Each row comes from the steps of one path. Every step used is in the known rows, and no mark comes twice. Write the path behind each row, first mark first.
In the rows, zero is written as 128.
Known rows:
todul gadim binu: [147 100  88  67 157 117 122  89 123 102 190 166 136 173 138  83  99 189
 143 119  89 126 140 110  59 125 126 127 155 145 153 155 166 131 143]
bepum binu gadim: [120 109 128 126 154 133  69  77 164 122 155 165 160 168  84  98 112 215
 134 141  67 152 130  97  72 114 144 124 117 143 149 147 158 123 166]
tefe fova todul: [136 125 149 118 128 135 125 136 128 120 127 104 137 123 119 106 124 113
 136  95 135 144 112 126 132 132 139 164 123  99 133 106 133 125 142]
zupa gadim binu bepum sugin: [152 138 135  69 129 146 122  78 168 114 141 147 112 148 219 141 101 168
 120 153  92 138 155 110  97 123 122 133 132 179 146 152 112 103 206]
tefe bigo: [123 128 159  99 111 120 101 150 158 121 126 121 107 139 158 135 123 123
 129 161  94 140 118 115 138 104 146 149 105 133 143 106  92 139 112]
fova todul gadim binu: [152 103 111  64 156 111 117  88 138  95 183 152 164 155 124  88 111 192
 138 102 101 146 148 100  48 110 125 150 153 142 150 137 176 154 158]
bepum binu: [143 125 155 123 133 142  94  94 146 138 129 137 139 131  99 127 126 170
 133 135  93 144 146 119 117 117 129 135 119 139 136 123 124 112 150]
sugin bepum zupa: [116 120 166 170 147 136 117 118 117 128 115 108 169 119 106 141 109 167
 106 113 130 131 132 137 122 155 157 121 136  85 136 141 125 116 109]
tefe fova todul gadim binu: [156  94 110  58 157 122 118 104 121  98 187 143 144 168 128  61  92 178
 149  84  98 140 122 105  58 125 138 165 150 115 158 135 170 132 153]
tefe binu bepum sugin: [128 141 144  98 128 147 100  70 163 117 112 155 152 138 174 158 112 182
 114 148 113 170 130 119 129 120 131 140 146 151 160 123 144 107 195]
todul gadim binu tefe: [157 135  80  58 165 121 102 122 129  88 194 170 155 207 153 105  82 190
 151 133  77 105 150  80  51 123 150 124 150 152 142 158 178 137 160]
gadim todul fova tefe bigo: [166 164 154  84 173 144 113 129 148  80 112 107 189 118 208 130 125 114
 121 239 124 133 124  98  94  74 108 169 132 163 109 121 148 111 116]
bepum zupa gadim: [125 139 172 121 130 126 116 114 133 102 105 123 128 106 131 141 134 131
 101 120 116 124 112 127 130 126 148 132 109  92 124 145 114  84 121]
tefe fova todul gadim: [125 107 108  92 142 126 111 125 130 107 148 135 157 157 103  60 103 165
 129  91 104 142 108 115  85 121 152 162 130  93 155 128 174 128 150]
todul fova tefe: [132 163 142 106 166 144 127 131 127  85  83 110 198  79 133 144 133 129
 115 187 143 139 153 103 105 104  99 153 141 129 113 128 176 135 162]
binu tefe fova todul: [143 155 143 107 135 143 104 170 129 107 132 106 153 155 134 128 106 115
 147 113 123 121 124  96 125 131 162 160 119 106 124 110 144 126 157]
tefe fova todul gadim binu bepum: [134 116  85  56 145 121 101  91 139 111 190 146 148 198 150  62  68 220
 158 101  91 151 123  92  35 129 140 171 137 124 165 144 154 134 200]
zupa gadim binu tefe fova: [183 162 127  67 141 158 122 157 105 107 173 115  99 165 199 135 102  98
 163 125  97  92 123  95 125 152 156 141 112 119 127 138 126  90 164]
fova todul: [130 129 153 121 128 120 123 122 145 118 119 115 154 111 111 133 138 135
 123 112 137 148 141 122 121 113 127 148 125 124 128 111 135 151 142]
zupa gadim todul: [183 151 116 127 138 150 142 105 125 129 155 119 118 137 195 122 140  91
 122 156 133 106 101 139 125 123 132 125 116 144 108 144 131  73 116]
zupa gadim todul fova: [178 161 130 105 160 169 137  86 132 123 130 122 165  99 230 121 156 110
  96 204 128 121 120 132 100 107 111 143 155 138 120 141 157  88 127]
gadim todul fova tefe: [175 161 125 113 191 151 139 102 121  87 115 117 210 109 178 121 132 120
 120 207 158 122 135 107  83  96  91 146 155 155  94 140 185  98 136]
gadim todul fova: [162 139 122 112 169 155 132  81 133 124 136 136 188 118 210 108 142 138
 109 200 136 121 127 129  84 105  98 138 182 152 119 137 161 109 116]
fova todul gadim binu tefe: [158 135 104  52 160 117  98 118 138  77 187 153 181 190 135 110  94 191
 148 115  87 126 159  73  46 109 145 146 148 147 143 140 186 156 175]
binu gadim: [104 113 102 131 154 119 107 112 145 117 153 158 151 166 114  96 114 171
 133 131 100 134 112 105  88 125 147 120 127 134 141 154 160 140 144]
sugin binu gadim todul: [161 114  75 150 186 136 148 104 117 121 191 161 129 236 132 122 109 176
 129 146 118 137  88 129  90 102 148 108 165 161 134 152 163 107  96]
fova tefe binu bepum: [136 184 123 111 135 127 107 111 125  98 112 114 160 130 125 177 111 151
 146 141 147 161 122  97 130 129 124 158  99 122 134 120 162 106 195]
fova todul gadim: [123 116 113 100 140 111 111 109 148 102 141 145 171 143  94  90 118 182
 116 109 108 149 131 113  76 105 141 150 130 118 149 129 176 154 148]
zupa gadim binu: [173 136 134  80 129 135 141 110 121 119 160 119  96 121 180 141 132 111
 139 123 113 120 136 125 123 133 120 132 124 138 131 138 119 113 146]
bepum bigo: [132 126 128 134 138 130 131 106 139 135 130 145 145 114  95 105 137 127
 113 117 128 138 106 133 115 161 118 110 127 136 134 144 150 117 126]
todul fova tefe binu gadim: [127 158 134  93 192 144  96  89 132  63 110 136 230 105 122 146 136 172
 119 181 123 172 124  80  90 104 116 160 154 112 145 132 238 127 183]
todul fova tefe bigo: [125 163 176  79 150 138 105 156 157  79  81 104 176  94 159 157 131 128
 115 219 109 150 144  94 113  82 114 175 121 137 130 108 144 145 141]
binu bepum: [107 149 103 127 119 123 111 115 143 146 132 133 131 154 149 129 104 174
 136 144 119 137 130 112 101 131 132 135 113 138 138 135 113 130 172]

Write each row's path:
[171 197 115  97 176 154 114  64 126  93 124 123 220 119 203 156 126 159
 126 217 157 158 123  95  89 104  98 161 152 148 123 129 197  85 189] | gadim todul fova tefe binu bepum
[190 182 128 109 175 165 146 109 122  86 105 101 185  91 201 138 145  94
 108 213 147 113 128 110 102  98 100 149 129 143  92 144 180  79 148] | zupa gadim todul fova tefe
[148 108 143 127 148 152 156 126 135 113 112 151 107 172 123 171 115 155
  96 132 119 160 139 148 151 100 135 116 173 160 144 123 126 119 118] | bepum sugin binu
[103 162 143 124 119 120  97 103 147 115 108 127 131 136 151 138 112 171
 111 137 110 130 115 115 107 128 149 139  96 101 135 152  98  85 167] | binu bepum zupa gadim
[171 180 165 108 194 150 126  90 125  56  90 112 209  84 181 132 138 122
  95 199 146 115 115 106  88  92 108 148 140 121  90 155 172  57 127] | bepum zupa gadim todul fova tefe
[147 127 157 160 135 168  97 100 134 167 132 108 159 125 101 146 114 179
 128 136  97 149 158 135 120 147 149 129 119 119 149 119 125 127 150] | sugin bepum binu
[156 123 123 114 198 162  74  32 169 120 167 176 219 159 167  77 125 224
 116 209  73 147 127  96  29  88 117 136 174 164 140 156 189 101 155] | bepum binu gadim todul fova
[121 157 137 135 133 131 123 120 127 122 115 125  99 179 122 185 111 185
 103 131 114 149 109 130 127 114 162 132 120 103 148 141  88  88 137] | sugin binu bepum zupa gadim
[129 153 160  98 127 115 107 172 146  83 105 103 128 126 126 153 110 105
 140 167 116 138 127  95 140 101 138 158  80 139 120 114 120 133 127] | fova tefe bigo
[171 142 143  69 150 141 113 149 119  97 171 108 144 167 162 125 101 123
 170 102 114 120 141  85  98 136 147 161 137 123 127 116 140 129 165] | gadim binu tefe fova todul
[171 140 152 167 157 157 130  92 112 129 138  96 158 127 174 133 120 131
 101 142 137 108 102 148 118 151 158 118 125 100 117 152 124  63  93] | sugin bepum zupa gadim todul
[163  94  98 138 195 149 145  86 148  98 167 183 138 235 153 115  98 188
 107 159 107 150 102 129  89  90 144  99 184 191 142 157 169  94 112] | bepum sugin binu gadim todul
[148 140  94  96 164 142 116 174 111  97 158 139 137 234  89 131  84 183
 133 100  92 141 114 102 100 109 183 153 146 103 158 117 173 131 141] | sugin binu tefe fova todul gadim
[137 125 133 172 141 152 139 114 124 162 131 115 161 109  93 122 123 137
 109 120 129 143 118 153 120 192 140 105 128 114 142 141 149 128 122] | sugin bepum bigo
[126 163 123 108 119 131 102  91 134 137 132 134 141 141 155 160 125 166
 138 138 124 162 115 116 127 133 133 145 123 122 155 116 138 114 178] | tefe binu bepum
[132 102 111  49 151 117  97  54 185  89 161 180 176 181 162  85  75 250
 121 127  79 165 167  88  23 100 125 152 163 181 169 153 166 147 218] | fova todul gadim binu bepum sugin
[154 126  90 126 207 156 140  87 126 115 171 162 174 201 163 122 126 196
 101 196 113 146 104 125  66  84 127 124 204 159 145 149 187 120 109] | sugin binu gadim todul fova
[160 161 161  73 152 129 101 123 127  75 150 132 137 150 170 154 113 138
 138 127  98 101 140  86 102 132 152 128 126 122 125 151 123  90 142] | bepum zupa gadim binu tefe
[163 112 106 134 178 140  82  51 154 121 187 174 171 195 132  78 109 203
 140 164  82 132 108 102  50 107 139 118 132 170 134 156 167  87 145] | bepum binu gadim todul
[106 131 127 116 125 135 109  96 175 123 105 158 144 154 169 124  96 186
 107 155 107 146 144 116 101 121 131 127 137 170 142 141 120 121 189] | binu bepum sugin
[120 125 138  95 147 103  99  78 139 105 158 145 144 164 157 124  90 203
 142 123 111 137 138  95  64 132 125 136 144 136 142 155 107 110 159] | gadim binu bepum zupa
[138 135 106  89 133 119 119  92 134 135 172 140 121 167 177 125  96 179
 155 134 113 132 147 105  80 136 116 136 133 158 143 146 109 133 174] | gadim binu bepum
[122 147  97 141 132 131 140 135 124 150 137 131  98 204 121 177 101 186
 130 137 120 154 124 132 126 114 141 129 138 140 152 122 102 133 146] | sugin binu bepum
[151 156 112  79 116 131 124  94 136 134 165 126 100 150 198 142 111 153
 147 137 103 127 139 106  98 138 124 139 109 150 142 148 102 116 190] | zupa gadim binu bepum
[153 142 136 118 156 158 138 159 141  95 116 152 123 204 134 193 100 158
 108 147 106 137 151 116 144 104 156 113 167 170 135 124 137 122 136] | bepum sugin binu tefe
[131 140 102  86 149 135  89 153 136  91 151 142 170 189 116  87  87 169
 140 107  91 122 117  89  78 122 176 161 122 102 143 132 184 129 169] | binu tefe fova todul gadim
[151 136 127  80 153 148  53 124 152  99 155 150 181 189  87  82  84 210
 145 119  56 139 139  77  65 111 177 163 115 111 153 126 177 114 189] | bepum binu tefe fova todul gadim
[155 152 111  89 128 133 128  78 147 142 165 144 115 136 168 120 123 155
 132 131 103 137 117 115  79 168 119 123 108 153 147 161 122 105 184] | zupa gadim binu bepum bigo
[157 161 149 151 142 172  77 132 133 148 133 113 174 157 114 166  96 185
 140 151  79 124 173 106 115 149 168 123 113 127 141 125 137 125 165] | sugin bepum binu tefe
[148 148  97 118 211 144 120  90 133  70 140 143 230 144 163  92 117 165
 124 211 130 128 119  85  43  95 107 141 157 160 110 163 221 107 149] | binu gadim todul fova tefe
[128 125  90  61 144 102 103  74 154 109 185 158 167 183 145  90  84 235
 143 116  90 153 152  87  23 112 128 157 139 147 163 145 159 157 202] | fova todul gadim binu bepum
[194 175 139  96 193 160 131  76 111  78 116 117 220  93 183 152 150 114
 120 203 166 145 120 108 111 100  91 158 167 139 112 118 214  82 142] | gadim todul fova tefe binu
